Each row was made from one small tree. The marks that hang from a mark follow it in brackets, in alphabetical order. Every link used is in the known rows. Write each row's tree.
Known rows:
Z{K}: [-0.05  0.09  0.41  0.00 -0.55 -0.02  0.33 -0.38 -0.32 -0.16  0.06  0.15
  0.07 -0.27 -0.17  0.74 -0.03 -0.18  0.11  0.41  0.03 -0.16  0.09]
V{T Y}: [-0.21  0.09  0.00  0.13 -0.33 -0.02  0.53 -0.38 -0.42 -0.25  0.07  0.10
 -0.34 -0.10 -0.48  0.47 -0.29 -0.12 -0.13  0.23  0.21 -0.09 -0.24]
R{J K{D T{V} X{L}}}: [-0.01  0.14  0.10  0.39  0.14 -0.04  0.35 -0.20 -0.11 -0.16  0.07  0.41
 -0.17  0.16  0.30  0.48 -0.05 -0.18  0.42  0.04  0.11  0.07 -0.05]
L{E X}: [-0.26 -0.03  0.09 -0.06 -0.26  0.10  0.43 -0.35  0.06  0.00  0.30  0.02
 -0.39  0.26 -0.15  0.75  0.25  0.02  0.22  0.24  0.30 -0.09  0.22]
R{K{X Z}}: [-0.02 -0.12  0.07  0.30 -0.08  0.14  0.22 -0.16 -0.17 -0.06  0.18  0.38
 -0.06  0.15 -0.21  0.52  0.06 -0.12  0.28  0.28  0.09 -0.04  0.10]
K{D R T{V{Y}} X{L{E}}}: [-0.19  0.24  0.04  0.46 -0.11 -0.21  0.40  0.22  0.08  0.00  0.28  0.46
 -0.52  0.25  0.46  0.54  0.36  0.08  0.52 -0.19 -0.14  0.19 -0.15]
Z{K{D R{J} X{L{E}}}}: [-0.04  0.24  0.33  0.28 -0.32  0.00  0.40 -0.04 -0.09 -0.16  0.19  0.26
 -0.08  0.18  0.21  0.59  0.05 -0.20  0.47  0.17 -0.10 -0.14  0.15]
R{J K{X{L}}}: [-0.02  0.02  0.19  0.22  0.05  0.12  0.47 -0.30 -0.31 -0.31  0.17  0.29
 -0.03  0.19 -0.12  0.50 -0.14 -0.26  0.28  0.30  0.32 -0.21  0.07]
R{K{D X{L{E}} Z}}: [-0.03  0.11  0.13  0.36  0.00  0.19  0.24 -0.06 -0.01 -0.10  0.24  0.41
 -0.18  0.31 -0.09  0.44  0.23 -0.10  0.44  0.18  0.09  0.04  0.12]
V{T}: [-0.05  0.15  0.13  0.08 -0.34  0.03  0.46 -0.39 -0.29 -0.27  0.06  0.09
 -0.21 -0.18 -0.26  0.59 -0.25 -0.12 -0.13  0.17  0.19 -0.15 -0.07]
K{D T{V} Z}: [-0.06  0.15 -0.13  0.34 -0.23 -0.03  0.12 -0.13  0.04  0.10  0.07  0.29
 -0.23  0.01  0.28  0.68  0.05  0.12  0.16 -0.01 -0.06  0.37  0.01]
E{L{X}}: [-0.09 -0.09  0.16 -0.04 -0.40  0.04  0.48 -0.19 -0.26 -0.07  0.16  0.04
 -0.37 -0.01 -0.07  0.85  0.10 -0.07  0.00  0.35  0.19 -0.08  0.17]
X{L}: [-0.05  0.26  0.38  0.05 -0.33  0.05  0.50 -0.29 -0.38 -0.30  0.23  0.17
 -0.12 -0.10 -0.19  0.73  0.09 -0.05  0.03  0.27  0.34 -0.17  0.07]
R{K{T{V{Y}} X}}: [-0.13 -0.11  0.09  0.28 -0.04 -0.13  0.31 -0.18 -0.18 -0.05  0.10  0.47
 -0.25 -0.04  0.02  0.52  0.13 -0.10  0.33  0.14  0.03  0.06 -0.18]
Z{K{D T}}: [ 0.00  0.24  0.35  0.14 -0.43 -0.01  0.18 -0.33 -0.10 -0.05 -0.02  0.21
 -0.11 -0.25  0.08  0.61  0.03 -0.17  0.22  0.12 -0.16  0.08  0.07]
D{K{R X{L} Z}}: [ 0.12  0.32  0.19  0.45 -0.25  0.22  0.38  0.03 -0.11 -0.17  0.28  0.44
 -0.03  0.30  0.07  0.60  0.22 -0.02  0.35  0.21  0.07 -0.13  0.09]
R{K}: [-0.02  0.08  0.30  0.06 -0.15  0.07  0.36 -0.40 -0.22 -0.20  0.08  0.23
 -0.03 -0.06 -0.35  0.57 -0.01 -0.18  0.19  0.35  0.20 -0.14  0.06]
W{V{T Y}}: [-0.20  0.12  0.03  0.27 -0.47 -0.16  0.50 -0.34 -0.57 -0.25  0.11  0.06
 -0.23 -0.02 -0.26  0.53 -0.20  0.00 -0.23  0.31  0.23 -0.09 -0.21]
R{J K}: [-0.04  0.03  0.12  0.05 -0.03  0.14  0.44 -0.50 -0.24 -0.28  0.04  0.13
  0.04  0.09 -0.29  0.53 -0.30 -0.24  0.17  0.40  0.34 -0.17  0.09]
J{R{K{D T{V{Y}} X Z}}}: [-0.14 -0.02  0.12  0.52 -0.13 -0.24  0.20 -0.26 -0.07  0.14  0.08  0.35
 -0.16  0.04 -0.01  0.62  0.29  0.01  0.26  0.17 -0.10  0.05 -0.14]
D{K{R{J} T{V} X{L} Z}}: [ 0.06  0.24 -0.05  0.50 -0.11  0.09  0.38  0.04 -0.05 -0.13  0.21  0.50
 -0.09  0.28  0.49  0.62  0.10  0.05  0.39  0.11  0.08  0.04 -0.05]
T{V}: [-0.13  0.05  0.19  0.06 -0.41 -0.20  0.44 -0.30 -0.27 -0.14  0.12  0.20
 -0.03 -0.15 -0.04  0.87  0.02  0.04  0.03  0.31  0.16 -0.07 -0.05]

Write each row's tree:
[-0.01  0.10  0.38  0.38 -0.14 -0.15  0.22 -0.39 -0.01  0.04  0.06  0.27
 -0.15 -0.04 -0.07  0.60  0.32 -0.10  0.24  0.09 -0.09 -0.11 -0.02]	J{R{K{D T X}}}
[ 0.02  0.16  0.22  0.35 -0.30 -0.04  0.23 -0.09 -0.04 -0.01  0.06  0.28
 -0.13  0.02  0.34  0.55 -0.06 -0.21  0.41 -0.02 -0.28  0.01  0.11]	Z{K{D R{J} T X}}
[ 0.04  0.20  0.32  0.36 -0.37 -0.09  0.18 -0.03 -0.02  0.04  0.08  0.34
 -0.17 -0.07  0.30  0.58  0.12 -0.17  0.42 -0.05 -0.37  0.03  0.09]	Z{K{D R T X}}
[-0.16 -0.16 -0.09  0.27  0.08 -0.06  0.38 -0.27 -0.21 -0.13  0.06  0.37
 -0.19  0.12  0.08  0.48 -0.16 -0.16  0.31  0.19  0.17  0.03 -0.15]	R{J K{T{V{Y}} X}}
[ 0.09  0.13  0.01  0.35 -0.21  0.28  0.19 -0.18  0.00 -0.07  0.15  0.44
 -0.16  0.18  0.10  0.53  0.21  0.00  0.23  0.10  0.03  0.08  0.02]	D{K{T X Z}}
[-0.02  0.04  0.39  0.23 -0.49 -0.09  0.33 -0.07 -0.24 -0.08  0.17  0.28
  0.01 -0.09  0.05  0.70  0.06 -0.18  0.31  0.24 -0.18 -0.22  0.12]	Z{K{R X}}
[ 0.04  0.04  0.11  0.41 -0.06  0.15  0.15 -0.14 -0.06 -0.01  0.14  0.37
 -0.10  0.24 -0.17  0.44  0.07 -0.15  0.35  0.15 -0.04  0.05  0.13]	R{K{D X Z}}
[ 0.05  0.15  0.19  0.44 -0.03  0.15  0.22 -0.08 -0.14 -0.08  0.20  0.42
 -0.11  0.23 -0.10  0.46  0.14 -0.15  0.38  0.16  0.05  0.03  0.12]	R{K{D X{L} Z}}
[ 0.00  0.14  0.38  0.29 -0.37 -0.11  0.32  0.02 -0.22 -0.09  0.18  0.39
 -0.14 -0.18  0.33  0.67  0.17 -0.14  0.37  0.09 -0.15 -0.09  0.04]	Z{K{R T X{L}}}
[-0.07  0.00  0.28  0.25 -0.25 -0.08  0.29 -0.46 -0.17 -0.03  0.10  0.16
  0.06 -0.06 -0.32  0.73  0.16 -0.02  0.09  0.43  0.15 -0.20  0.04]	J{R{K{Z}}}
[-0.12 -0.01 -0.32  0.31 -0.16 -0.07  0.32 -0.02 -0.05  0.01  0.15  0.25
 -0.13  0.10  0.42  0.75 -0.21  0.13  0.19  0.11  0.09  0.19  0.03]	K{R{J} T{V} Z}
[-0.04  0.03  0.24  0.29 -0.02 -0.12  0.34 -0.12 -0.20 -0.13  0.15  0.51
 -0.20 -0.09  0.20  0.60  0.21 -0.09  0.35  0.12  0.10  0.01 -0.11]	R{K{T{V} X{L}}}
[-0.01  0.18 -0.09  0.29 -0.20  0.17  0.08 -0.20  0.06  0.06  0.09  0.21
 -0.28  0.06  0.07  0.55  0.03  0.04  0.13 -0.05 -0.03  0.32  0.12]	K{D T Z}
[-0.09 -0.03  0.03  0.16  0.16  0.16  0.41 -0.26 -0.08 -0.26  0.18  0.35
 -0.24  0.20  0.11  0.43  0.00 -0.18  0.38  0.17  0.31 -0.05  0.01]	R{J K{T X{L{E}}}}
[-0.02 -0.13 -0.02  0.32  0.00  0.14  0.14 -0.13 -0.07 -0.01  0.16  0.44
 -0.19  0.07  0.01  0.48  0.10 -0.09  0.30  0.12  0.04  0.11  0.05]	R{K{T X Z}}
[-0.01  0.21  0.21  0.23 -0.06 -0.09  0.24 -0.31 -0.02 -0.06 -0.02  0.35
 -0.17 -0.10  0.06  0.55  0.06 -0.10  0.33  0.09  0.00  0.15 -0.06]	R{K{D T{V}}}
[-0.07  0.00  0.21  0.26 -0.17 -0.08  0.23 -0.44 -0.09  0.02  0.08  0.21
 -0.06 -0.12 -0.15  0.70  0.20  0.00  0.11  0.31  0.11 -0.08 -0.01]	J{R{K{T Z}}}
[-0.13 -0.06 -0.17  0.21 -0.27 -0.05  0.21 -0.16 -0.11  0.03  0.13  0.30
 -0.18 -0.10  0.23  0.78  0.04  0.16  0.06  0.15  0.10  0.25 -0.03]	K{T{V} Z}
[-0.04  0.10  0.26  0.52 -0.11 -0.22  0.22 -0.22 -0.07  0.07  0.13  0.38
 -0.10 -0.01  0.16  0.70  0.36  0.02  0.28  0.15 -0.04  0.00 -0.07]	J{R{K{D T{V} X{L} Z}}}
[-0.03 -0.07 -0.02  0.32  0.07  0.21  0.37 -0.19 -0.28 -0.22  0.21  0.33
 -0.01  0.29 -0.07  0.50 -0.16 -0.18  0.29  0.34  0.31 -0.10  0.12]	R{J K{X{L} Z}}
[-0.04  0.05 -0.31  0.62 -0.06 -0.07  0.18  0.18  0.11  0.14  0.18  0.38
 -0.25  0.36  0.60  0.60 -0.06  0.07  0.39 -0.19 -0.22  0.28  0.06]	K{D R{J} T{V} X Z}
[ 0.04  0.24  0.25  0.42 -0.27 -0.01  0.30  0.02  0.00  0.00  0.22  0.26
 -0.21  0.26  0.02  0.56  0.13 -0.11  0.34 -0.12 -0.23 -0.08  0.16]	K{D R X}
[-0.05  0.22  0.02  0.48 -0.16  0.13  0.30  0.25  0.09 -0.02  0.39  0.36
 -0.28  0.48  0.18  0.54  0.28  0.05  0.46 -0.02 -0.06  0.06  0.20]	K{D R X{L{E}} Z}
